Each row was made from one path, in order. Every step used is in the known rows, and no mark comes twice. Write each row's path.
Known rows
J X: [  2 -11  -1   4  -7  15   3  -4 -11   5   3 -16  10  -9  15  -6   7  -2
   8   1  -1   6   3  -6]
A M J X: [-13  -1  -4   9  -2  -2 -10 -16  -9  24  -2  -7  -4   3   6  -1   4 -14
 -11 -22  -9   9   2   3]
X A V Q: [ 12  15 -13   9   7  -6   1  -4   6 -15  -1   7   5   1   2   7  -4   1
   7  13   9  -8   2  13]
J M Q: [ -3   1 -15   3  -4 -10  -1  -5  -4 -10  15  15 -12  -3 -16   8  -4   6
  13   0  -2   3   2   2]
V Q M Y: [  3  -1  -1  -8  -1   0  20  29  -4 -33   7   1  22 -22   3   0 -13  -1
   1   7   3  14   7  -2]
Y M: [  4 -14  16 -18   3  24   5  -8   3   4   6  -1   3   1   1  -9  -5  -9
   8  11   8  -3   4   3]
J X A V Q M Y: [ 26  12   6   4  -1  -6  16  13  -5  -2   3  10  18 -12  12   2  -2  -6
  -7   8 -12  15  -2   4]
V Q: [ -6  -6 -19   3  -1   5   7  10  -1 -32   7  -8  11 -12   7   2  -5   5
  10   9  14   0  12   5]
V Q M: [ -1 -13  -5  -4  -1   8  20  31  -1 -22   1  -3  24 -25   7  12  -2   3
   4  14   8   2  11  -3]
J M: [ -1 -11   1   3  -2  -5   2  -1 -13   0   5   2   0 -11  -6  -3   5   8
   9  -5   2  -5   3  -1]
X A: [  5   1   7   0   8   4  -8   2   4  14  -2  -2   5   8   4 -12   2   1
   2   4   9 -12 -11   1]
Y M J X: [ -8 -24  15 -11  -6  25  -6 -10   4  20   6 -12   4  -1   8  -5  -3 -15
  -9  -6  -6   2  10   3]
J X A: [ 11  -6   9   6   2  10  -3   0  -4  30   0 -10   6   6  20 -15  13  -1
  -2   0  -1  -3  -8  -2]
Q M: [  3 -10   8  -8  -2  12  13  20  -2   0  -9  -4  22 -17  -1   6  -2  -1
   5   9   3  -3   0  -8]
A X J M Q V: [ -7  11 -11  -9   0  -3  -7 -11  -6 -11   3  -1 -39  28 -20  10  13  16
   3  -1 -12   5 -11  -4]
X J M A V Q: [  5   7  -9  15   0 -35  -1 -18   2  -8  -4  30 -18  -2  -9   4  -1  12
   0  -6   0  -7   6   2]
Q M J X: [ -8 -19   9   0 -10  14   1  19  -1  16  -9 -17  22 -19   7   8   2  -7
 -11  -8  -9   2   7  -7]
M J X A: [ -7  -8   7   7   1   5 -19   1   6  31  -3 -15   4   7  12  -9   4  -5
 -14 -13  -3  -8  -4   3]
X J: [ -7   2   0  -1  -8   3  -7  -6  -1   1 -14  -3   1   3  -7  -6   1  12
   7   4  11 -12  -7  -7]
Y M A X: [  1  -4  26 -18   6  11   2 -19  20  19   9   0 -28  26  11 -20  -6 -22
  -5  -5  -1  12  -1  -6]

Write each row's path
[  7  11 -18  11  10 -16   4 -11  11 -30   2  13  -2  -5   3   3 -11  -6
   8   5   5   1  13   8] -> M A V Q
[  0   5 -14  16   0  -5 -12  -6   8   2  -1  -5   6  -2   9   9  -2  -4
  -9  -4  -2  -3   8  13] -> M J X A V Q
[ 16   9  -1   3   5  -2  14  18   5  -5  -7  12  19 -11   1  16  -2   1
   0  16   4  -7   1   8] -> X A V Q M
[-12   3   6   1 -14 -10  -5 -16  -6  15  -4  -5 -26  15 -11  -5  12  15
   1 -12   2   2 -11 -15] -> A X J M
[  6   3  13 -12  -2   4  13  19  -5 -13  -1   1  20 -15  -5  -6 -11  -6
   2   4  -1   9  -4  -9] -> Q M Y
[ -7   6   6  -1   5  -5  -5 -12  15   4   2  -9 -22  19   9 -15  -3 -11
   0 -11   1  11  -4 -10] -> M A X
[ -5  -7   5   4 -10 -11  -4  -8 -12  11  -7   8  -8  -3 -13  -4   9  19
   4  -5   4 -13  -5  -8] -> X J M
[-19 -16  -8  -3  -3   4   6  33  10 -20  -4  -9  22 -23  -1  16 -10  -1
  -9  -1   7  -3  15   2] -> V Q M J
[ 11  21 -10  -5  28  -2  -6  -5  -3   6   6  16 -21  32  -8   3   8  -6
  -2   7 -10  -1 -16  16] -> X A M Q V
[  0   4 -21 -12  14  16  -3   5  -3 -37   6  -5  -4   9 -11  12  -2   2
  14  17  -3  -2   1   9] -> M Q V
[ 21  11   3  10   0   3  -4 -18  -5  21  -6  -1   7   4   9  -2   8  -4
   4   6  -6  -3  -6   4] -> J X A V
[ -8   1 -15   3  -5  -3   5  15   9 -28 -11   0  22 -24 -13  30 -16  -4
  -2   5   2  -3  16   8] -> A V Q M J
[ -8  17  12  -3 -14 -19  -5 -17  -8   2   4  -1 -28  17 -13 -17   2  10
  -2 -16  -5  14 -15 -16] -> A X J M Y
[ -5 -19   5   5  -1   4   2  33   8  20  -1  -9  20 -12  19   7   4  -1
 -22  -6  -3  -1   5   3] -> V Q M J X A
[  8  -6   5  -1   2  11  -6 -13  13  15   5   3   1   6  11   5  -4 -14
 -15   2  -4  -2  10  19] -> Y M J X A V Q
[  3  22   2  -2   5 -13   2 -15 -14  -5   6   9  -5   7  -5 -16  -8 -12
   4  -7  -2  18  -8   1] -> A M Y
[ -3  -5  12   7   1 -26  -8 -11  -1  22  -6  21 -20   5  -6 -16   6  11
  -5 -16  -1 -13  -5  -9] -> X J M A
[-14  13   2  -2 -12   4  -8 -15   4   4 -10 -17 -18  20  -4  -6   5   8
   4  -1   8   2 -13 -16] -> A X J
[ -1   2 -12  -5   5  -3  -6  -2 -11 -16   1  12 -21  11 -24  11  10  21
   5   5  -9 -10  -5   4] -> X J M Q V
